Known rows, with every way that one mark hangs from another:
k_370(k_523 k_755): [  0  23   1  -4   4   7   6  27  19  -5 -23 -16   1  12  27  19  15   8
 -12 -36   8  17  31 -32   1  23 -13 -42  27   7  -2 -26 -12 -14   4  15
  17  16  -9   3   7 -12  13   1  -1 -17  11  33 -13   2 -14  18  17  36
  13 -50   7  15   3  14  13   2  -6  18]
k_523(k_370): [ 19  -2 -11  -3  10  19 -16 -17   1   4 -14   1   1   6  -3  12 -12  21
   8 -19  22   1  18   2   6   8 -33 -13   0  13  17 -11 -19  -4 -10  28
  10  -2  18  -7  12  10 -18  15 -23 -16  10   5 -22   5 -12   2  -3  25
  26 -36   4  19  17 -25  -1   7  -8 -29]
k_523(k_370(k_238(k_12 k_298) k_755)): [ -3 -28  22 -39 -22  -1  20  -2  -3  20 -21 -13   5 -18 -14 -11   3  39
  23  -2   3  17  40 -20  -5  -1 -59  16 -15  -2 -29   2  -4 -19 -35  40
  34 -13  35 -10  34  -3 -15  11 -64 -25 -13  15  22  16  -6  -6  -1  15
  -3 -21  51  18   5  -4  -3  21 -15   3]
k_298(k_238): [ 14   6  -1  -2 -21 -11 -32   2   1  -7   0  43  12  11  12  -9  -6  -5
 -38  27  -1 -11 -20   5 -12  -7  10  -2   0  11   2  11  11  33  19  12
 -13  -9 -25   2  -3  23  -1  11  25  15 -13 -31 -17 -13  14 -13  -3 -23
  23  34 -23  25   3   4 -14  -8  21 -14]
k_12(k_238(k_298 k_370(k_523))): [-25  28 -34  30  -3  15  15   9  -8  42  27  14 -58  23  15   5 -23 -25
  -2 -24   7   3  -5  20  38  23  -1 -14   5  24  18  34   1 -12   8  -3
 -39   4  -9 -34  13  19   5 -14   0  50   8   7 -21  -7 -52  -5 -19  15
  36 -47 -14  -4  42  -2 -34 -13 -48 -12]
k_370(k_238(k_12 k_298) k_523 k_755): [-10  -2  17 -31 -26 -14  35  40 -13   9   9 -15  14  -4  21   2   5  15
   5   3  -3  18  14 -35 -16 -16 -28  -9  15  -2 -26  -5  -6 -20 -17   9
  31  14  32 -20  25 -15   4   7 -28  -6  12  20  28   8 -10 -18   2  16
  -5 -18  37  -2  -2  26   6   7 -23   5]
k_370(k_238(k_298 k_864)): [-10  -3  29  18  -8 -12 -14  30   6  15  47  27 -37 -18 -26 -30   7   2
  -2  43  -3  -2 -24   4 -24 -59  26  24 -10  17   7   9  13  19  -8 -10
 -29  -8  40  -7  16   5 -15  -7 -25   8  23 -39  29  17  21  -1 -21  -9
  18  54 -23 -43  -1  -8 -24  10 -11 -32]
k_259(k_12): [  8 -20 -27  -2  12   7 -20  14 -20 -11  -7   4 -37   3  10  21   9  32
  18   3  -6 -30  27  -6 -17 -11   9   6   0   4   0 -31   8   4  32  -1
  12  28 -14  -9 -27   9  -4   9  35   9   7 -30 -26  -8  -6  12  -5  -6
  50 -23 -13 -16  12   4  17  11   6  -1]
k_370(k_238(k_12) k_523 k_755): [ 15 -18  16 -50  -6 -18  11  20 -22  -7  -6 -30  28  -6  16  15  -6  13
  19 -21  -5  12  24 -20   4   1 -30   4  27   1 -16 -24   0  -9  -9   3
  49  18  14   0   2 -23   1   3  -6 -37  19  18   9  11  -7 -13  28  23
 -17 -36  24  27 -13  19  41 -14  -1   7]
k_370(k_523): [ 14  25  -6   0   1   8  -7  23  -8  -8   9  -6   4  10  30  24 -15  -5
 -21 -18  13  -8  -3 -10  14   7  -3 -23  37  19  20  -6 -14  -5  14 -12
   4  20   2 -15   5   0   3  -2  22   4  28   0 -33  -5 -15  -7  13  13
  29 -45 -23  14  18  12   0  -9  -7 -25]
k_12(k_238(k_298 k_370(k_755) k_864)): [-38   6 -25  66   7  10   9  -5  43  30  -4  11 -62  11 -15 -29  22 -35
   6 -11  -6  14  18   7  21  19  20 -28 -34   4   4  26   4   1  -7  14
 -49 -19 -14  10  11  10  18 -21 -23  48 -21  29  27  -5 -18  13 -27  -4
   9   3  -4 -21  19 -14 -57   2  -9  23]
k_370(k_238(k_864) k_523 k_755): [ 14  18  42  -2  17  -8 -18  34  28 -20   5   1  -7 -12 -17   4  13  10
  -2 -11   7  16  21 -19   1 -15  11 -14  10   6  -4 -36   5 -19 -23   3
  -1   0  13  24   0 -24  -1  -6 -26 -26  31  22  14  18  15   8  -5  14
 -10  -7   1 -27 -25  -1   4 -12  -4  16]
k_864(k_238(k_12 k_370)): [ -7 -52 -34  -9   7   4  23 -21 -45  13  13   7 -13   2  13  -1  -8 -22
  25  13   1 -36 -43  27 -10  -2  26  18   0 -24   1  21 -13  15  25 -22
   3 -12 -13   5 -21  27   9   2  34 -27  -4 -39 -13  -4  37  18  26 -17
 -35  19  -3 -10  -5  -3  39  17  12 -20]
k_370(k_238(k_298 k_864) k_523 k_755): [-13  20  48   9  -4  -4  -7  64  40   2  20  18 -30 -14 -20  -5  25  -3
 -22  10   9  20  19 -39 -13 -28   6 -18   5   3  -6  -3  10 -17 -27   3
 -22   3  19  -3  22 -22  18  -5 -52  11  13  31  31  15  18   8 -24  12
   9   3   4 -56 -11   7 -15  -4 -24  12]
k_864(k_238(k_12 k_298 k_370(k_755))): [-45 -45 -22   9 -12  11  50   9 -16  36   2  10 -35  -2  12 -15  23 -26
   9  24  -1 -12  -9   1 -24   6  21 -22 -24 -28 -28  33 -15  -3  10   2
  -9 -30 -10  -3   4  18  44   4  -7  -8 -24  -7  22  -1  45  21   1  -5
 -36  24  16 -27  -6   4   6  32   9  13]
k_238(k_12 k_370 k_864): [ -2  -9  -9   6  23   6  -7 -45 -14 -20   1 -25  18   2 -15   0 -14  -4
   5   5   2 -14 -34  27   8   5  16  26   1 -14  18   6  -2   2  14 -32
  -4  -3  -6   5 -30  -3  -5  -3  41  -4  -9 -21 -16  -9  10   4  18  -9
 -22  30 -22   5 -11 -13  23 -10  29  -9]
k_523(k_370(k_755)): [ 16  -2   0  -7  14  13  -8  -5  22   6 -50 -11  -6   7  -6   3   4  19
  21 -33  15   6  50 -20  11  24 -42 -32  -6  -5  -4 -12 -17 -22 -30  48
  24  -3   4   4  16   9 -14  18 -31 -27 -14  36 -11   8  -1   6   0  23
  24 -51  32  24  16  -8  -9  14   3   6]
k_259(k_12(k_238)): [ 18  -7 -60  14  -8 -13 -17  -7 -14  -5  -4   0 -51  -1   3  24  15   9
  32  -3  -6 -23  44   3  17  -6  10 -13 -16  20  12  -2  11  -1  20  23
  -1  35 -11   4 -10  12 -11   0  12  34   1 -12 -19  -5 -42  12 -12  -9
  37 -42   0   9  30  13 -12   3 -10   1]
k_370(k_238(k_298 k_864) k_523): [ -3  35  43  12 -14  -4 -10  49  22  -6  63  29 -36 -16  -9   4  -4  11
 -35  39  12  12 -15 -11 -13 -59  23   6  11  12   6   0  10  -5 -15 -33
 -32  11  47 -21  17 -11  14  -4 -35  22  33  -9   8   4   1  -6 -21  10
  17  11 -28 -64  -8  -3 -14 -11 -34 -18]

Rows:
[ 11   6  -4 -23 -12   0   6 -20 -14 -11  15  20  62  20  24  25 -33  -2
 -35   8  -2 -18 -41  15   0  26   0  13  28   1  -2 -14   6  11  21 -31
  11   2 -18 -22 -29   0 -15  13  43   8  -9 -30 -41 -25 -14 -31   0 -18
   2  -7 -10   9  -9   1  15 -17  -5   3]	k_298(k_238(k_12 k_370(k_523)))
[ -2  33 -25  49 -30  -5 -14  -7  29  13  16   7 -50  -8 -10 -13  17 -51
 -18  17  -3  15   0  -7  19 -18  27 -27 -26  17  26  63   4  10 -16   5
 -59  10  10  12  36   8  32 -12  -9  61  -5  25  21  -3 -41  19 -26  -3
  21  27 -20   2  19  -8 -75   6  -6 -23]	k_12(k_238(k_298 k_864))
[  2  17   2 -18  -7   4   6  -6   4  -8  -7  14  56  21  29  20  -8   0
 -34 -13  -6  -2  -4  -9  -5  44  -8  -6  17  -7 -15 -19   4  -8  10 -11
  15  -6 -34  -9 -20  -9   3   7  32  -6 -24  -1 -25 -21   9 -23   6 -14
 -15 -11  12  30  -4   8  23 -15   7  27]	k_298(k_238(k_12 k_370(k_523 k_755)))
[-11  -5 -16 -27  27  10  32  -8 -19  -6 -23 -35  41  20  26  18  -8   5
  15 -49  -3  -3  10   2  17  49 -30 -10  34  -5  -8 -32 -12 -22   9  -7
  40   2 -20 -10 -22  -9 -10  -2  27 -21   3  18 -24  -6 -15   2  27  26
  -9 -45  21  24  -1   7  41  -4   8  24]	k_238(k_12 k_370(k_523 k_755))
[ 29  23  16   5 -39 -23 -33 -31  20 -35   9  14  61 -11   3   4   4 -27
 -61  49  -8  -2 -26 -10 -15 -15  27   5  -3  -9   9  34  10  22  -3 -13
 -15   1 -17  20 -10 -11  26   6  34  13 -16  -7   7 -15   4  -4  -3 -45
 -19  73 -12  26 -25  -5  -7   4  37  -8]	k_298(k_238(k_12 k_864))
[ 26 -29  12 -53   4  -7  -4 -26 -13   5 -41 -24  30 -12 -22  -2  -9  28
  47 -24   8   2  42 -16  -2  -1 -56  19  -5   0 -13 -23  -8 -11 -30  41
  53  -3  22   7  19  -6 -28   6 -43 -41  -5  20  16  25   5  -4  14  17
 -12 -36  48  42  -5   0  28   8  -2  -4]	k_523(k_370(k_238(k_12) k_755))
[ 20 -28  17 -21  24   5 -13   4  -1  16 -28   7 -12  -2 -28 -11  -6  47
  42 -25  10   8  46   3   4  -4 -42  10  -8  12 -18 -34  -2  -3 -29  55
  26 -15  26   8  18   6 -39   3 -53 -40   5  12   2  29  17  -7  -4  20
   6 -27  31  16   0  -7   4   2 -13   4]	k_523(k_370(k_238 k_755))
[-39  27 -37  30  -2   7  21  27  11  45   9   7 -60  24  24  -4   1 -22
  10 -39   3   7  17  -5  31  36  -3 -38   3  14   1   8  -2 -29  -5  21
 -34   1 -16 -20  14  12  11  -6 -15  35  -7  29  -4  -4 -46   3 -15  13
  23 -52   2 -13  35   5 -45  -7 -37   7]	k_12(k_238(k_298 k_370(k_523 k_755)))
[-12 -13  -2  10  26   7  12 -30  10 -21 -33 -25  27   8  -8  -5   7  -8
  22 -18 -14   2  -4  17   6  22   5   2   3 -25  -1  -8  -6  -4   5 -18
  15 -14 -15  25 -24  -8   7  -9  25 -21 -24   4   2  -2  20  17  14  -9
 -26  24  -1   5 -10  -8  17   7  37  23]	k_238(k_12 k_370(k_755) k_864)
[ 31  40  15   6  -9  -4 -10 -23  19 -37  20  14  61   7   7  20 -26 -23
 -58  18   5 -11 -47   2  -8  17  21   6  21  -5  11  -6   5   5   3 -50
 -12  -7 -23   4 -31 -20   9   5  44  15 -16 -14 -30 -26   3  -4 -11 -32
 -15  10 -30 -10 -26 -14  19 -27  10  13]	k_298(k_238(k_12 k_370(k_523) k_864))
[  5 -10 -11 -15  -1  -5   2 -30 -24   0   0  22  45  16  20  -4 -33   5
 -26  21  -7 -23 -38  28 -16  18   6  39   5  -5 -10   0   7  22  33 -24
  11 -11 -32  -7 -27  11 -23  10  53   0 -20 -51 -29 -22  17 -22  11 -28
  -1  32  -8  32  -8  -4  15 -11  14  -5]	k_298(k_238(k_12 k_370))
[  3  13 -40  49  23  11 -24 -39   1   3   4   9 -48  10 -20  -8  -9 -27
  15 -15   0  -9 -12  40  47   9  31   3  -3  14  28  13   6   9  -2  -7
 -41  -2 -22  15 -10  13  -5 -19  18  34  -5  -9 -10  -6 -28  10  -3  -9
  16   7 -24   5  14 -16 -33  -8   2 -15]	k_12(k_238(k_370 k_864))
[ 20 -19  15 -17  -8 -20 -15 -25 -23 -25   7 -24  31 -21  -6 -12  -2   9
  19  32 -10  -2 -23  15   3 -45  17  50   1   2   4   3   9  26   1 -20
  12  14  31  13  -8  -3 -14  -9  10 -10  12 -34  25  10  12 -11  13 -13
 -19  50  -6   7 -20   0  24   3  19 -28]	k_370(k_238(k_12 k_864))
[ 34 -24   8 -51  -3  -7   0 -31 -40  -6 -11 -19  33  -6 -22   7 -30  36
  31  -6  10   6   3  19   5 -22 -51  40  -4  10  -5 -20  -8   1 -17  17
  49   4  41 -16   7  -3 -46   9 -29 -37  14 -16  -7  19  -7 -23  10  19
  -2 -17  25  32   1 -13  31  -5 -16 -35]	k_523(k_370(k_238(k_12)))
[  2  -8  22  -6 -23 -18  -1   2  -8  -3  21   3   0 -26 -15 -24   3  -2
  -7  54 -10  -4 -21 -13 -26 -53   2  39 -17   2  -4  35  17  13  -1 -19
  -8   3  33  -7  13  -6   1  -2 -18   1   7 -33  42   5   7 -10  -6 -15
 -12  52 -14 -18 -11   2  -5  10   1 -28]	k_370(k_238(k_12 k_298 k_864))
[ -8  10 -32  47  26  -1 -17 -29  24   2 -31  -7 -47  10 -20 -16   6 -22
  34 -33  -7  13  10  28  46  28  23 -15 -22   5  11  12   2  -4  -7   9
 -31 -12 -27  32  -9   5   1 -21  -7  29 -13  27  -6  10 -13  20  -6  -3
   3   6  -6   7  14 -12 -26  -3   4  17]	k_12(k_238(k_370(k_755) k_864))
[ -5 -18  31  -5 -26 -15   7  13  13   5  -7  -8   2 -25 -20 -34  33  -2
   7  31 -15  15  13 -26 -32 -34  -2   0 -25 -10 -20  24   6   7 -14  12
  -1 -11  22  16  18 -14  13 -13 -35 -14  -3   8  59  19  23  -6   1  -5
 -30  49  26 -16 -18   9  -6  16  10  15]	k_370(k_238(k_12 k_298 k_864) k_755)
[ -6  26  10   1  25   4  12  -1   8 -33 -19 -32  34  10   6  28  10  -9
   2 -33   2  13  -5  -7   9  34  -4 -14  17 -22  12 -25  -6 -27  -2 -35
  10   9 -12  12 -27 -22  17  -7  20 -16   0  34 -11  -2 -10  16   8   9
 -30 -18  -7   1 -14  -9  32  -4  18  23]	k_238(k_12 k_370(k_523 k_755) k_864)
[-11  21  10  26 -40  -4   1 -15  14 -14  10 -13  16  -9  -1 -12  21 -29
 -33  43   6  11 -20 -22 -25 -20   9  -7 -18 -15  14  46  -2  -1  -6 -16
 -16  10  20   5  20  -6  38  -1  14  34  -9   7  22  -8 -11   8  -3 -10
 -11  54 -13   0 -10  -2 -29  18  15 -23]	k_238(k_12 k_298 k_864)
[  4 -41   8 -41   2 -14   3   0 -40  -3 -31 -27  30 -15   6 -15   6  21
  50  -6 -24   4  24  -3   2 -16 -25  29   7   1 -33 -21   1   9  -1  22
  54   7   6  14   5   4 -28  -9  -8 -40   9  -9  39  17  25 -19  33   8
 -22  14  33  30  -5  20  32   2  20   4]	k_370(k_238(k_12) k_755)
[-16  22   9  21  43  21  -1  13  38 -17   3   4  -9  14   1  13  12   4
 -11 -31   9   8  -1   3   6  25  21 -26  18  -7   6 -42  -8 -24  -4 -30
 -19  -9 -19  12 -23 -13   9 -12   3  -1  -6  23 -23 -11  12  21  -7  12
  11 -26 -21 -36  -6  -9   6 -10   0  32]	k_238(k_370(k_523 k_755) k_864)
[-41 -32 -15  22   9  19  28  34 -16  50  48  48 -74  -4   1 -23   5 -24
   0  37   9 -23 -44  10 -35 -20  40 -14 -22  -9 -11  29  -9  16  25 -13
 -45 -28  -1 -16   5  40  14   4  -7  12  -8 -40  -8  -3  49  17 -10 -14
   3  22 -16 -63   9  -9  -9  15 -10 -15]	k_864(k_238(k_298 k_370))
[ -5 -16   5  10  22  15 -11   6  19  12 -11  42  10  21   7 -24  -7   1
 -12  -4 -15  -9  -7   3 -15  26   8   4   1   8 -20 -20   9  15  24  10
 -12 -34 -48  -7 -25  20 -22   5  25 -10 -28 -21 -18 -20  30  -5  -6 -21
  15  11  -5   1  -1   0  -6  -6  16  30]	k_298(k_238(k_370(k_755)))
